Each row was made from one small tree. Brackets hold a mark, then the marks that hang from it, in the order of their numbers. Every link used is in the known rows. Write each row's tree.
In the rows, 128 means zero.
Known rows
{Q443 {Q608 Q24 Q127 Q806}}: [113 128 149 144  66 157 148 123 164 115 139 133 119 157 118 162 154 119
  70 123 115 132 102 138 151 123 144 148 100  49 173 165 117 171 140  78
 132 174 115 134 116 102 100 131 145 158 118 122 143 133 151 158  91 131
 146  75 119  49  63 180 155  95 148 108 165 120  96 107 112 144 135  50
 124 132 148  85  91 126 139  91  55 179 144  91 102 106 102 121 134 131
 100]
{Q443 {Q24 {Q985 Q828}} {Q608 Q127}}: [102 111 173 164  88 129 116 159 107 154 122 143 120 117 152 141  92 142
  78 113 120 152  98  81 161  77 137 126 128 117 181 147 137 126 165 107
 149 195 123 128  99 136  97 143 127 113 157 115 126 129 156 119 118 178
 112  86 181  65  92 157 135 102 148 132 129 130 114  99  87 139  82  73
 122 196 172 100 109 147 107 118  72 147 112  65  86 154 120 156 110  89
 105]
{Q24 {Q443 {Q608 Q806}}}: [107  77 153 124 117 104 120 115 168 101 103 131 143 111 116 154 127 121
 106 140  90 125 117 106 122  75 142 129 131 116 137 152 110 140 129 108
 108 133 139 131 154 139 136 106 148 144 126 144 136 133 144 118 112 148
 132  82 147 104  86 158 101 126 141 117 151 111 110 105  93 124 157  70
 117 173 163  96 120 122 138  90 100 171 163 117 125 113 112 153 105 153
 137]
{Q985 {Q24 Q443} Q828}: [140 110 181 101 159  90 109 130  91 135 141 118  93 148 126 129  94 137
 142 142 120 131 145  82 101  86 124 133 154 168 114 123 140 113 113 145
  97 143 148 161 140 144 142  91 148 101 148 125 157 137  80 147 125 110
  82 143 200 135 154 175 113 136 115 150 102 111 133 156  89 152 129 169
 121 214 146 109 137 126 129 137 125 124 136  96 144  94 117 122  89  78
 166]
{Q608 {Q24 Q443 {Q985 Q828}} Q127 Q806}: [118 151 148 132  74 150 156 133 146 120 129 111  82 168 122 148 133 155
  81 142 146 151  83 113 153 121 140 186 121  91 155 164 153 113 128 112
 145 145 121 120 122 108 131 107 164 153 105 110 143 131 105 158 105 132
  76  71 173  86 112 252 147  55 133 142 169 114 126 127  82 147 130 105
  80 164 153  81  89 133 182  96  58 172 157 101 123  90 102 124 104  77
 105]
{Q985 Q24 Q608 Q828}: [112 111 165 100 164 124  92 135  85 145 182 122 103 167 137  85 105 127
 113 124 119 134 167 113 121 104 130 133 144 153 139  83 146 130 130 111
 104 169 106 151 117 139 119 110 158 100 164 126 148 122  82 160 121  80
  97 175 176  87 135 122 136 149 134 151 111 132 129 137 116 130  97 188
 151 204 140 131 117 119 108 157 120 119 126  65 114  73 113  96 106  32
 175]
{Q443 {Q24 {Q985 {Q608 {Q806 Q127}} Q828}}}: [101 105 146 141 110 134 107 171 118 155 139 138 133 132 155 116 101 141
  73 118 129 161 103 103 155 103 142 136 128 120 170 101 170 108 160 118
 157 179 113 109 123 124 130 137 154 132 162 116 126 118 114 136 118 141
  68 117 168  78 105 144 143 106 140 154 140 151 131 109  87 117  85 110
 122 184 149 128 102 145 121 149 103 154 111  73  94 124 124 133 101  74
 127]
{Q828 {Q985 Q24 {Q608 Q127}}}: [ 86 135 152 102 118 134 111 146 127 139 176 122  97 166 140 102 123 112
 110 152  94 107 144  84 142 128 147 134 139 130 158 109 151 132 163  66
 110 166  64 130 124 120 133 135 127 115 127 133 134 113  78 139 124 107
 121 166 159  85 153 109 171 147 124 160 121 132 121  85 148 142  74 172
 141 170 133 116 103 124  85 131  99 113 114  52 107  92 118 122 132  76
 136]
{Q24 {Q443 {Q608 {Q806 Q127}}} {Q985 Q828}}: [ 87  78 170 136 122 120 137 130 117 127 121 125 108 103 132 127 105 133
  88 144 113 139  95  93 129  74 137 132 160 142 155 133 143 108 141 135
 134 133 128 130 144 143 113 109 146 131 144 127 126 155 124 123 124 160
  61  89 170 105 108 193 113 106 136 134 119 123 118 105  77 114 121  89
  83 196 162 111 131 128 149 118  95 147 157 120 105 132 104 149 101 110
 124]
{Q443 {Q24 Q985}}: [130 140 139 159  99 117 109 152 119 154  97 136 128 119 159 123  97 146
 102 130 122 140 113  78 155  81 145 136 125 138 149 133 166 104 161 122
 154 172 138 115 111 144 152 151 119 118 147 123 115 110 131 114 135 170
  90 114 182 113 121 125 132 119 127 155 143 148 146 107  95 140  93 131
 130 188 163 131 119 142 101 139 122 130  95  90 123 153 136 163  96  94
 129]
{Q985 Q24 {Q608 Q806}}: [ 99 108 146 102 121 133  96 116 145 121 164 114 117 171 133 101 127 113
  96 128  98 112 154 115 139  94 153 136 112 100 153 112 147 150 151  81
 123 172  91 120 134 126 146 115 158 150 141 129 136 122  91 151 113 105
 114 151 134  70  93 120 148 149 133 150 151 133 117 106 105 123 116 155
 152 165 130 134  98 111 107 139 113 151 133  60 101  65 121 104 103  81
 172]
{Q24 Q443 Q985}: [115 127 143 129 125 111 124 119 131 128  92 113 115 100 145 114 102 146
 125 164 117 125 116  80 125  68 147 143 154 165 119 132 148  84 136 137
 138 122 135 120 137 158 158 122 134 128 127 138 111 134 115 107 145 162
  78 113 185 145 140 156 114 111 115 151 150 131 146 103 101 124 118 151
 102 190 166 125 135 107 131 122 133 128 138 135 139 131 127 169  90 100
 145]
{Q806 Q127}: [121 125 138 126 124 136 123 150 129 143 138 134 147 136 136 138 128 134
 113 126 144 140 109 164 130 155 134 134 117 108 147 106 132 138 126 135
 134 139 115 112 147 119 114 140 142 158 139 127 133 152 110 150 119 124
 113 136  93 117 135 152 150 118 123 125 127 130 106 117 140 113 125  82
 119 112 105 134 128 122 139 151 126 151 142 139 107 145 133 116 150 156
 107]
{Q985 {Q24 Q443} Q608}: [114 114 161  90 144 107  72 123 135 126 132 113 138 153 147 101 109 137
 122 155  93 117 170 101 114  59 160 143 132 143 128  92 147 130 140  94
 106 172 110 132 141 156 162 115 166 131 147 146 142 115  85 145 123 104
 116 164 174  94 120 111 128 157 113 156 162 131 129 107 111 135 112 165
 157 226 158 124 112  93 100 131 130 156 140  77 124  78 128 132  87  74
 193]
{Q24 {Q443 {Q608 Q127 Q806}} Q985}: [ 83 101 155 138  90 126 136 115 156 112 102 115 122 106 129 137 117 134
  89 152 101 126  88  84 146  67 149 141 137 118 160 161 129 118 152 101
 143 140 117 111 140 142 130 110 144 150 119 129 110 150 140 101 122 180
  99  71 159  95  85 189 122  92 139 131 166 115 109  75  78 121 125  85
  92 181 166 101 113 116 141  95  81 165 158 114  99 127 115 163  97 119
 124]
{Q443 Q24 {Q608 {Q806 Q127}}}: [109  73 160 156  82 125 109 153 160 136 121 153 165 129 137 170 121 116
  68 103  99 145  93 125 151  98 151 116  95  68 181 146 130 164 157  91
 133 191 129 114 137 118 118 148 139 157 153 127 139 130 151 131  98 165
 124  83 127  51  61 149 138 127 144 119 138 135  89  95  88 133 124  10
 139 163 153 108 101 147 114 119  80 190 125  76  89 141 120 143 124 163
 108]
{Q828 {Q985 Q24}}: [113 136 156 113 125 114 128 137 105 143 157 122  79 153 133 125 117 110
 135 160  95  99 142  69 132 118 139 119 144 155 139 129 153 121 153  91
  95 152 106 150 135 126 148 135 105 101 129 129 133 116  85 127 134 124
 102 160 174 125 169 118 156 166 105 163  87 131 135 114 134 159  86 183
 134 170 131 124 128 139  81 138 120  92 104  70 132 119 114 137 125 100
 129]

Write each row's tree
[ 89 139 138 128 128 157 127 142  97 143 163 122  95 130 148  79 112 145
  93 134 142 145 121 109 148 123 127 145 155 147 156  98 150 102 140 117
 152 137  86 118 102 131 103 123 147 114 140 114 120 133 109 131 135 124
  93 130 154  93 128 146 147  93 147 143 130 129 135 105 121 102  83 154
 110 157 140 129 118 123 139 142 106 117 128  99  92 115 116 117 117  43
 130]
{Q24 {Q985 {Q608 Q127} Q828}}
[105 122 165  95 144 134  96 142  96 142 190 122 101 173 135  94 111 134
 104 115 132 138 151 118 129 120 128 145 136 130 155  97 134 138 132  98
 116 170  87 137 115 125 100 104 162 112 147 116 155 134  85 164 111  84
 122 160 159  73 127 152 148 122 137 144 121 112 114 129 116 128  97 162
 144 182 127 113 108 122 125 143  96 139 135  64  98  72 120  90 115  46
 155]
{Q985 Q24 {Q608 Q127} Q828}
[ 93 111 160 141 103 118 126 121 137 130  95 120 123  95 146 121 103 145
  98 156 108 126 103  81 139  56 149 138 145 141 148 145 130 114 147 111
 139 144 121 122 127 153 130 120 134 134 127 136 111 147 140 105 130 174
 110  84 173 105 108 169 124  97 132 136 156 114 115  78  94 123 112 101
 100 196 175 108 125 109 122 105  97 154 150 118 108 138 120 174  99 111
 131]
{Q24 {Q443 {Q608 Q127}} Q985}
[ 99  91 171  86 134 122  97 136 136 120 166 112 113 179 111 113 111 134
  98 122 117 139 134 108 129 104 133 153 135 115 155 116 128 134 130  99
 115 154  93 129 144 121 120  78 187 138 135 121 161 139  77 160  99  93
 100 128 167  72 111 197 132 113 142 145 148  98 106 122  85 122 129 135
 124 191 132  93  94 121 152 126  81 166 163  69 104  51 112  94  96  59
 164]
{Q985 {Q24 Q443} {Q608 Q127 Q806} Q828}
[127 160 128 144  74 158 156 121 135 124 131 115  90 160 134 138 142 131
  81 147 129 131 102 120 156 112 150 162 109  86 159 153 173 120 140 103
 148 159 122 118 110 114 148 136 140 147 119 117 121 116 115 148 121 132
  68  92 153  89  95 177 158  98 119 148 166 150 144 119 108 145 117 138
 110 147 148 126  98 126 138 116  96 142 122 102 131 102 108 124 106  86
 115]
{Q608 {Q24 Q985} Q806}
[121 144 141 109 127 162 117 159 111 135 185 132 115 173 136 113 135 148
  86 127 148 159 132 155 135 149 127 173 132 109 154  92 137 134 120 107
 129 162 101 137 104 116  92 120 166 120 132 126 162 109 103 179 105  72
 126 138 152  63 116 154 150  96 151 136 148 125 131 138 143 127 109 133
 131 163 146  99  92 125 148 122  83 153 132  93 114  76 109  90 129  43
 131]
{Q985 {Q608 Q24 Q127} Q828}
[ 83 109 154  94 111 121 113 142 156 122 164 121 103 164 121 114 125 112
 105 155  82 111 132  74 137 112 153 142 136 121 155 126 146 124 160  62
 104 158  70 125 148 118 152 109 144 136 113 134 139 115  80 136 112 116
 114 143 165  85 140 149 152 138 126 162 142 115 117  84 120 137 100 148
 127 178 141  98  93 123 105 118  86 140 135  54 113  77 112 128 114  89
 145]
{Q828 {Q985 {Q24 Q443} {Q608 Q127 Q806}}}
[ 85 108 132 118 119 124 111 118 154 114 109 113 129 110 144  95 117 139
  97 157  99 131 121  89 133  66 155 154 142 143 142 115 159  96 148 107
 145 134 107 103 143 153 158 110 156 145 126 137 112 123 110 111 133 145
  83 105 169 105 100 149 118 113 133 151 179 134 138  85  88 104 117 146
 108 190 167 127 112 102 132 118 116 153 148 110 116  96 123 148  88  79
 162]
{Q24 Q443 {Q985 {Q608 Q806}}}
[128 132 150 156 116 117 113 160  94 159 122 138 115 120 150 131  90 148
 106 123 130 153 111  74 145  92 134 135 137 153 151 128 167  96 148 135
 153 166 142 126 104 141 137 142 125 101 154 113 127 109 128 121 134 159
  77 112 198 118 134 138 125 115 129 154 123 143 148 131  87 142  90 143
 121 195 162 125 120 151 113 141 118 122  96  88 124 145 126 150  96  72
 123]
{Q443 {Q24 {Q985 Q828}}}
[102 118 127 107 112 135 124 141 160 118 162 129 116 153 134 122 149 117
  94 170  91 126 129  98 133 124 152 155 140 126 150 112 161 122 154  79
 103 145  89 132 143 121 149 131 142 128 110 145 141  87  94 147 115  93
 105 131 173  90 130 115 149 139 129 157 147 142 147  98 136 136 105 144
 127 180 164 101  98 126 114 106  93 137 119  78 141  81 101 131 118  79
 132]
{Q828 {Q985 {Q608 {Q24 Q443} Q806}}}
[117 163 139 143  67 174 166 137 127 130 153 112  66 178 123 140 140 142
  73 123 157 149  84 125 164 147 133 176 116  76 170 162 155 122 131 105
 154 159 110 118 102  94 117 120 152 150 111  99 138 133 111 158 105 129
  81  84 150  75 106 235 168  58 138 139 155 119 124 127  97 141 112 115
  88 128 131  96  91 136 173 112  59 152 139  97 111  94 103 102 118  72
  92]
{Q608 {Q24 {Q985 Q828}} Q127 Q806}
[ 85 100 145 112 125 134 124 135 134 119 134 113 112 125 130 101 111 147
  90 140 123 150 104  96 135  92 136 160 155 141 147 115 145  94 139 117
 146 126 100 113 135 138 124  94 170 136 126 126 127 137 103 127 121 132
  80 104 173  97 118 192 122  80 148 146 163 109 130 100  83  99 109 135
  88 188 154 106 106 119 160 118  88 160 155 114 103  91 111 132  91  60
 143]
{Q24 Q443 {Q985 {Q608 Q127 Q806} Q828}}
[100 131 157 149  68 164 157 123 127 129 149 128  97 147 129 145 139 123
  65 126 127 137  86 118 157 111 140 145 119  74 182 164 132 153 140  92
 139 174 112 131 100 106  93 134 141 140 129 115 132 137 144 148 102 144
 108  72 147  51  74 191 155  87 144 122 143 126 107 108 101 138 115  75
 106 153 157  94  98 134 140 101  53 157 139  84  99 106  98 124 124  91
  97]
{Q443 {Q608 {Q24 {Q985 Q828}} Q127 Q806}}
[ 93  80 165 137 125 116 136 118 117 123 119 123 100  97 124 127 107 131
  96 147 102 137 105  74 127  60 135 129 163 148 146 144 140 105 137 134
 132 128 134 138 138 146 123 102 139 118 140 131 121 139 134 107 128 164
  69  83 188 113 107 180 101 111 139 136 120 118 128 113  72 120 122 113
  88 204 175 106 128 127 140 108  95 138 151 117 117 119 101 154  88  95
 134]
{Q24 {Q443 {Q608 Q806}} {Q985 Q828}}
[ 90  95 166 163  73 136 125 153 131 142 128 140 116 127 129 153 103 127
  64 100 114 153  77  78 169  86 136 122 112  87 192 165 135 137 166 101
 152 192 119 116 107 117  99 131 132 131 150 107 128 134 157 114 108 186
 102  63 168  56  70 190 138  93 157 127 137 122 102  95  61 130  99  56
 111 176 161  98  97 159 122 114  60 160 126  63  76 137 112 146 105  98
  95]
{Q443 {Q24 {Q985 Q828}} {Q608 Q127 Q806}}
[139 127 139 120  89 139 136 137 173 119 123 124 136 164 125 167 147 141
  86 152 134 146  99 156 126 135 154 174 100  73 146 139 151 142 116 114
 128 155 134 115 156 109 148 124 172 183 118 130 155 130  98 173  97 112
  88  93 134  94 104 212 147  94 118 133 174 128 117 124 109 140 152  67
 107 155 136  98  98 118 166 109  90 195 156 127 136  98 111 121 121 138
 120]
{Q608 {Q24 Q443} {Q806 Q127}}
[130 163 125 134  60 163 156 132 171 115 142 120 113 185 115 159 160 134
  83 117 143 141  90 149 159 156 140 173  84  45 161 167 134 152 127  93
 136 154 111 111 114  87 120 123 155 173  99 108 147 130 123 170  91 116
 126  85 113  71  87 214 169  72 136 126 182 113 111 130 115 148 140  84
 107 104 120  85  80 129 167  99  63 180 146 103 116  92 114 104 133 118
  95]
{Q608 Q24 Q127 Q806}
[ 82 124 150 101 109 139 119 138 146 130 183 120  91 174 126 108 135 106
 100 139  91 107 130  84 149 135 147 135 127 108 167 120 149 135 165  57
 116 162  59 118 133 107 139 124 132 131 118 125 135 114  80 140 114 110
 114 150 143  73 130 128 170 138 128 155 128 123 113  84 128 137  87 154
 131 152 123 108  94 132  97 126  87 131 123  48 102  82 111 117 128  84
 132]
{Q828 {Q985 Q24 {Q608 Q127 Q806}}}
[113  87 195 108 129 104 118 126 112 129 144 119 100 159 109 141 107 126
 113 122 112 130 124  88 120  81 128 130 139 127 145 146 123 137 129 112
  99 157 130 153 140 133 116  90 155 121 144 122 157 152 101 141 106 126
 100 112 180  96 115 202 118 130 132 133 108 100 101 134  76 145 135 117
 114 203 141  89 120 134 136 118  78 153 156  80 113  86 109 118  95  99
 149]
{Q985 {Q24 {Q443 {Q608 Q127 Q806}}} Q828}
[ 96 103 175 110 115 104 125 137 137 134 148 128  97 147 129 138 120 107
 111 162  80 102 123  69 124 100 152 119 137 133 151 133 146 132 158  86
  94 157 102 139 157 126 144 126 125 131 129 139 142 132  85 130 119 134
  90 134 169 105 140 143 152 160 109 151 100 127 111  87 116 145 102 123
 122 189 143 105 121 132  98 124  99 131 133  72 119 110 109 141 123 134
 131]
{Q828 {Q985 {Q24 {Q443 {Q608 {Q806 Q127}}}}}}
[127 145 153 142  82 149 137 127 138 125 140 138 127 145 137 150 140 131
  83 137 127 129 116 145 142 112 144 145 110  76 161 146 120 166 131  85
 119 177 120 143 101 117  97 146 132 137 126 131 143 127 149 155 103 127
 157  92 134  63  82 153 151 111 140 116 156 129 108 109 139 148 121  67
 135 157 161  96 104 117 124  93  73 163 136  98 112 122 111 129 135 112
 111]
{Q443 {Q608 Q24 Q127}}
[ 97 143 123 114  93 160 136 153 158 126 176 129 100 170 129 124 155 113
  84 155 104 127 119 114 151 154 148 154 128  96 167 122 153 134 157  67
 118 155  68 119 121 102 128 140 140 134 107 128 142  95  98 156 105  96
 124 130 144  68 126 131 170 116 136 149 151 133 125  97 148 135  94 132
 125 143 140 101  85 132 118 104  74 137 120  65 116  88 103 116 143  82
 112]
{Q828 {Q985 {Q608 Q24 Q127 Q806}}}
[132 185 144 141  87 161 154 142  97 144 151 119  73 160 149 129 125 155
  90 143 167 148  99 127 152 143 134 175 130 112 154 138 156 114 130 121
 144 161 117 131  92 113 106 138 137 124 119 109 137 128 107 161 118 121
  94 108 172  91 136 201 164  69 128 144 149 130 138 129 129 149  93 135
  99 159 150 105 106 130 149 119  83 132 123 102 122 113 114 119 121  53
 103]
{Q608 {Q24 {Q985 Q828}} Q127}
[131 132 131 110 126 134 102 131 153 120 135 127 152 145 152 113 138 148
  95 163 115 139 151 143 117  99 159 174 129 119 130  92 145 130 128  97
 119 163 121 133 127 147 144 129 166 140 125 151 147  89 102 161 115  81
 127 138 171  83 110 111 137 126 130 147 187 146 148 119 143 137 122 136
 147 207 179 112 102  98 124 109 115 164 132  99 141  81 114 129 104  70
 165]
{Q985 {Q608 {Q24 Q443}}}
[110 126 122 119 102 166 117 139 159 122 163 130 144 169 138 121 155 133
  67 136 128 147 127 178 141 140 157 163 103  65 166  99 150 154 134  88
 132 172  95 107 130 110 127 141 170 169 133 135 144 113  99 178  97  89
 112 124 103  50  88 136 164 113 136 138 178 149 119 111 137 115 121  95
 141 143 136 123  86 112 141 126  97 181 142  89 107  79 112  99 135  96
 130]
{Q985 {Q608 Q24 {Q806 Q127}}}
[117 116 126 109 112 144 112 127 170 109 139 123 142 156 133 126 145 136
  83 147 113 139 141 138 126 100 158 168 116  95 143 111 151 139 130  92
 127 156 112 121 136 125 151 117 176 156 120 144 145  98 111 161 102  88
 118 114 152  70  85 137 139 118 134 140 194 139 137 117 117 127 137 120
 138 179 165 108  89 103 139 102  98 180 143  95 132  68 110 120 105  81
 162]
{Q985 {Q608 {Q24 Q443} Q806}}
[104 147 130 114 108 152 129 155 139 134 176 134 106 159 147 111 150 129
 100 163 113 129 132 112 146 148 145 158 135 121 154 104 152 126 152  72
 115 161  74 129 118 115 124 148 135 124 112 137 143  93  97 148 116  95
 129 139 155  78 143 110 168 128 131 153 139 136 136  97 164 141  83 145
 138 159 151 103  95 128 104 112  90 125 108  74 123  97 109 123 142  73
 116]
{Q828 {Q985 {Q608 Q24 Q127}}}
